Each row was made from one small tree. Brackets hold a mark, then the marks that hang from it, in the order of their numbers. Every link used is in the known rows. Write each row's tree.
Known rows:
[Q_81 Q_33]: [ 1.89 -1.87  0.00  0.00 -4.30  1.18  3.28  0.16  2.16  0.98 -1.48  0.43
  0.53  1.23  0.20 -2.84  4.84]
[Q_81 [Q_328 [Q_325 [Q_33 Q_618] Q_866]]]: [-3.26 -3.93 -0.82  0.87 -3.86 -2.00 -0.13  4.14  0.43  3.27  4.22  1.74
  0.45 -0.06  3.73 -0.43  2.76]
[Q_81 [Q_328 [Q_325 Q_866] Q_618] Q_552]: [ 0.86 -0.24  0.36 -0.67 -4.70 -2.17 -0.95  4.88  1.88  4.43 -0.21  2.61
 -2.97  0.66  3.90 -2.19  1.03]
[Q_328 Q_618]: [-1.18 -1.41  2.66 -1.12 -4.56  3.89  2.66 -2.56 -0.56 -1.88 -1.28 -1.84
  2.67  0.25  3.06 -3.33  3.39]
[Q_81 [Q_33 Q_618] [Q_552 Q_325]]: [ 1.08  1.29  1.19  0.09  1.39 -2.61 -0.78  0.79  3.75  3.98 -1.26  5.42
  0.93  4.78  1.56 -1.47  0.65]
[Q_866 [Q_81 Q_33]]: [ 3.33 -2.15 -0.35 -3.70 -1.70  3.00  3.76 -1.15  2.76  1.52 -1.59 -0.84
  1.25 -3.23 -4.04 -3.06  6.78]
[Q_328 [Q_325 [Q_866 [Q_81 Q_552]]] Q_618]: [-1.47 -1.10  0.84 -2.73 -2.99  0.74  1.12 -0.57  0.14  2.58  2.07 -1.21
 -2.35 -0.57  2.21 -1.99  1.42]
[Q_81 Q_328 [Q_552 [Q_325 Q_866] Q_618]]: [ 2.39  0.21  1.70 -0.54  0.03 -5.09 -0.05  1.79  3.53  2.05 -2.05  6.28
 -2.45  2.66  2.46  1.38  3.12]
[Q_81 Q_33 Q_328 [Q_552 Q_325 Q_618]]: [ 4.12  3.62  0.17  3.46  0.18 -5.51 -0.08  3.15  6.62  3.49 -3.91  8.16
 -1.26  3.41  1.21 -3.35  2.57]
[Q_552 [Q_325 Q_33 Q_866]]: [-0.93 -3.67 -0.60 -1.30 -0.03 -2.58  1.24  0.64 -0.43 -0.31  1.53 -1.57
 -2.32  3.18  3.22  2.96  3.88]
[Q_328 [Q_325 Q_33 [Q_866 [Q_81 Q_552]]] Q_618]: [-2.51 -1.97 -0.98 -1.85 -1.65  1.66  0.30  1.90  1.71  3.57  3.42 -2.62
 -2.88 -0.11  4.15 -3.23  0.39]
[Q_81 Q_552]: [ 2.94 -4.08  1.90 -4.64 -4.91  2.75  1.36  0.50  0.96  1.10 -1.51  0.44
  1.02  2.15  2.81 -0.73  3.76]
[Q_552 Q_325 Q_618]: [-0.77 -0.41  3.65  1.74 -1.36 -2.11  2.05 -6.13 -0.36 -4.13  0.26  3.35
  3.66  4.24  3.53  0.48  4.22]
[Q_325 Q_866]: [-0.48 -5.58  1.25 -4.83 -3.35  0.93  3.53 -0.63 -0.68  0.08  0.16 -1.50
 -2.69  0.52  1.09  3.05  4.89]
[Q_552 [Q_81 Q_328] Q_325 Q_618]: [-2.01  4.98  2.34  2.19  2.56 -3.05  3.12 -1.41  1.22  0.39 -2.15  3.33
  4.77  1.60  3.08  0.38  4.53]
[Q_325 [Q_33 Q_618] [Q_866 [Q_81 Q_328]]]: [-3.23 -5.05 -1.03 -5.05  3.57  1.72  1.20  3.28  3.17  4.09  2.65 -0.34
 -0.53 -3.58 -0.73  0.48  4.30]
[Q_325 Q_33 Q_866]: [-1.69 -6.62 -0.96 -4.02 -1.35  2.06  2.62  2.16  1.22  1.44  1.76 -3.39
 -3.08  1.15  3.49  1.30  3.88]

Write each row's tree:
[ 2.54 -1.24  0.82 -5.04  1.31  2.87  1.39  0.16  4.70  4.28 -1.34  2.48
  1.78 -1.89 -3.08 -3.11  3.68] => [Q_866 [Q_81 [Q_33 Q_618] Q_552]]
[ 3.41 -2.98 -1.28 -3.40 -3.36  1.43  0.12  3.98  2.74  4.16  0.89  0.54
  1.25 -3.08 -0.25 -3.19  4.55] => [Q_866 [Q_81 [Q_328 [Q_325 Q_33]] Q_552]]
[-3.62 -1.69  1.40  0.17 -5.32 -0.04  1.71 -1.46 -1.78  0.45  3.03 -1.41
 -1.49  1.54  4.73 -1.30  1.35] => [Q_328 [Q_325 Q_866] Q_618]
[-4.74 -2.54 -0.67  0.86 -3.85  0.74  0.85  1.11 -0.19  1.54  4.26 -2.86
 -2.02  1.89  6.46 -2.67  0.23] => [Q_328 [Q_325 Q_33 Q_866] Q_618]
[-2.31  0.48 -0.91  0.28 -3.03  0.92  2.60  4.26  0.34  4.09  0.91 -1.91
  3.93 -0.53  3.91 -1.79  4.12] => [Q_552 [Q_81 [Q_328 [Q_325 Q_33]]]]
[-1.58 -4.67 -1.09 -6.20  4.27  1.55  0.14  4.88  4.58  6.02  1.53  0.68
 -1.76 -2.62  0.04  0.53  2.88] => [Q_325 [Q_33 Q_618] [Q_866 [Q_81 Q_328 Q_552]]]
[ 1.81 -0.74  3.20 -1.02 -1.27 -1.44  0.73 -3.12  1.80 -0.80 -1.13  3.94
  1.43  4.98  4.38 -0.19  2.62] => [Q_81 [Q_552 Q_325 Q_618]]
[ 2.33 -2.85  0.37 -2.12 -1.92 -0.37 -0.43  2.00  1.40  1.21 -0.53  0.44
  0.37  4.20  4.26 -0.34  2.52] => [Q_81 [Q_552 [Q_325 Q_33]]]
[-3.95 -5.94 -0.39 -6.17  3.76  3.04  1.88  0.74  2.28  3.14  3.51 -1.86
 -0.07 -2.18  0.11  0.96  3.68] => [Q_325 [Q_33 Q_618] [Q_866 Q_81]]
[-0.66 -3.65 -1.79 -4.33  1.78  2.05  2.17  4.09  3.32  3.22  0.22 -2.70
 -3.36 -3.96 -0.47 -1.25  5.00] => [Q_325 Q_33 [Q_866 [Q_81 [Q_328 Q_618]]]]
[ 0.09 -0.13  0.20 -1.59  2.99 -4.53  1.28  0.11  1.46  2.37 -0.29  3.03
 -1.50 -0.91 -2.92  2.25  4.92] => [Q_552 [Q_325 [Q_866 [Q_81 [Q_33 Q_618] Q_328]]]]
[-1.16 -2.72  0.00 -2.85 -1.85 -0.94  0.84  0.37  1.39  4.97  3.51  1.81
 -1.58  0.30  0.30 -0.03  1.83] => [Q_328 [Q_325 [Q_866 [Q_81 [Q_33 Q_618] Q_552]]]]
[ 1.52  2.32 -0.43  3.02 -3.13 -0.65  1.94  3.57  4.10  2.39 -3.80  2.31
 -0.22 -1.21 -0.21 -5.92  3.93] => [Q_81 Q_33 [Q_328 Q_618]]
[-3.43 -4.91 -0.74 -3.31 -0.87  0.72 -0.29  1.60  1.14  4.53  5.95  0.05
 -0.30  0.49  3.20 -0.05  1.07] => [Q_328 [Q_325 [Q_33 Q_618] [Q_866 [Q_81 Q_552]]]]
[-2.36  4.79 -1.33  1.79 -0.39 -1.59  3.18  4.77  2.88  6.43 -1.69 -0.24
 -0.68 -0.80  1.79 -3.10  2.38] => [Q_552 [Q_81 Q_33 [Q_328 [Q_325 Q_866] Q_618]]]
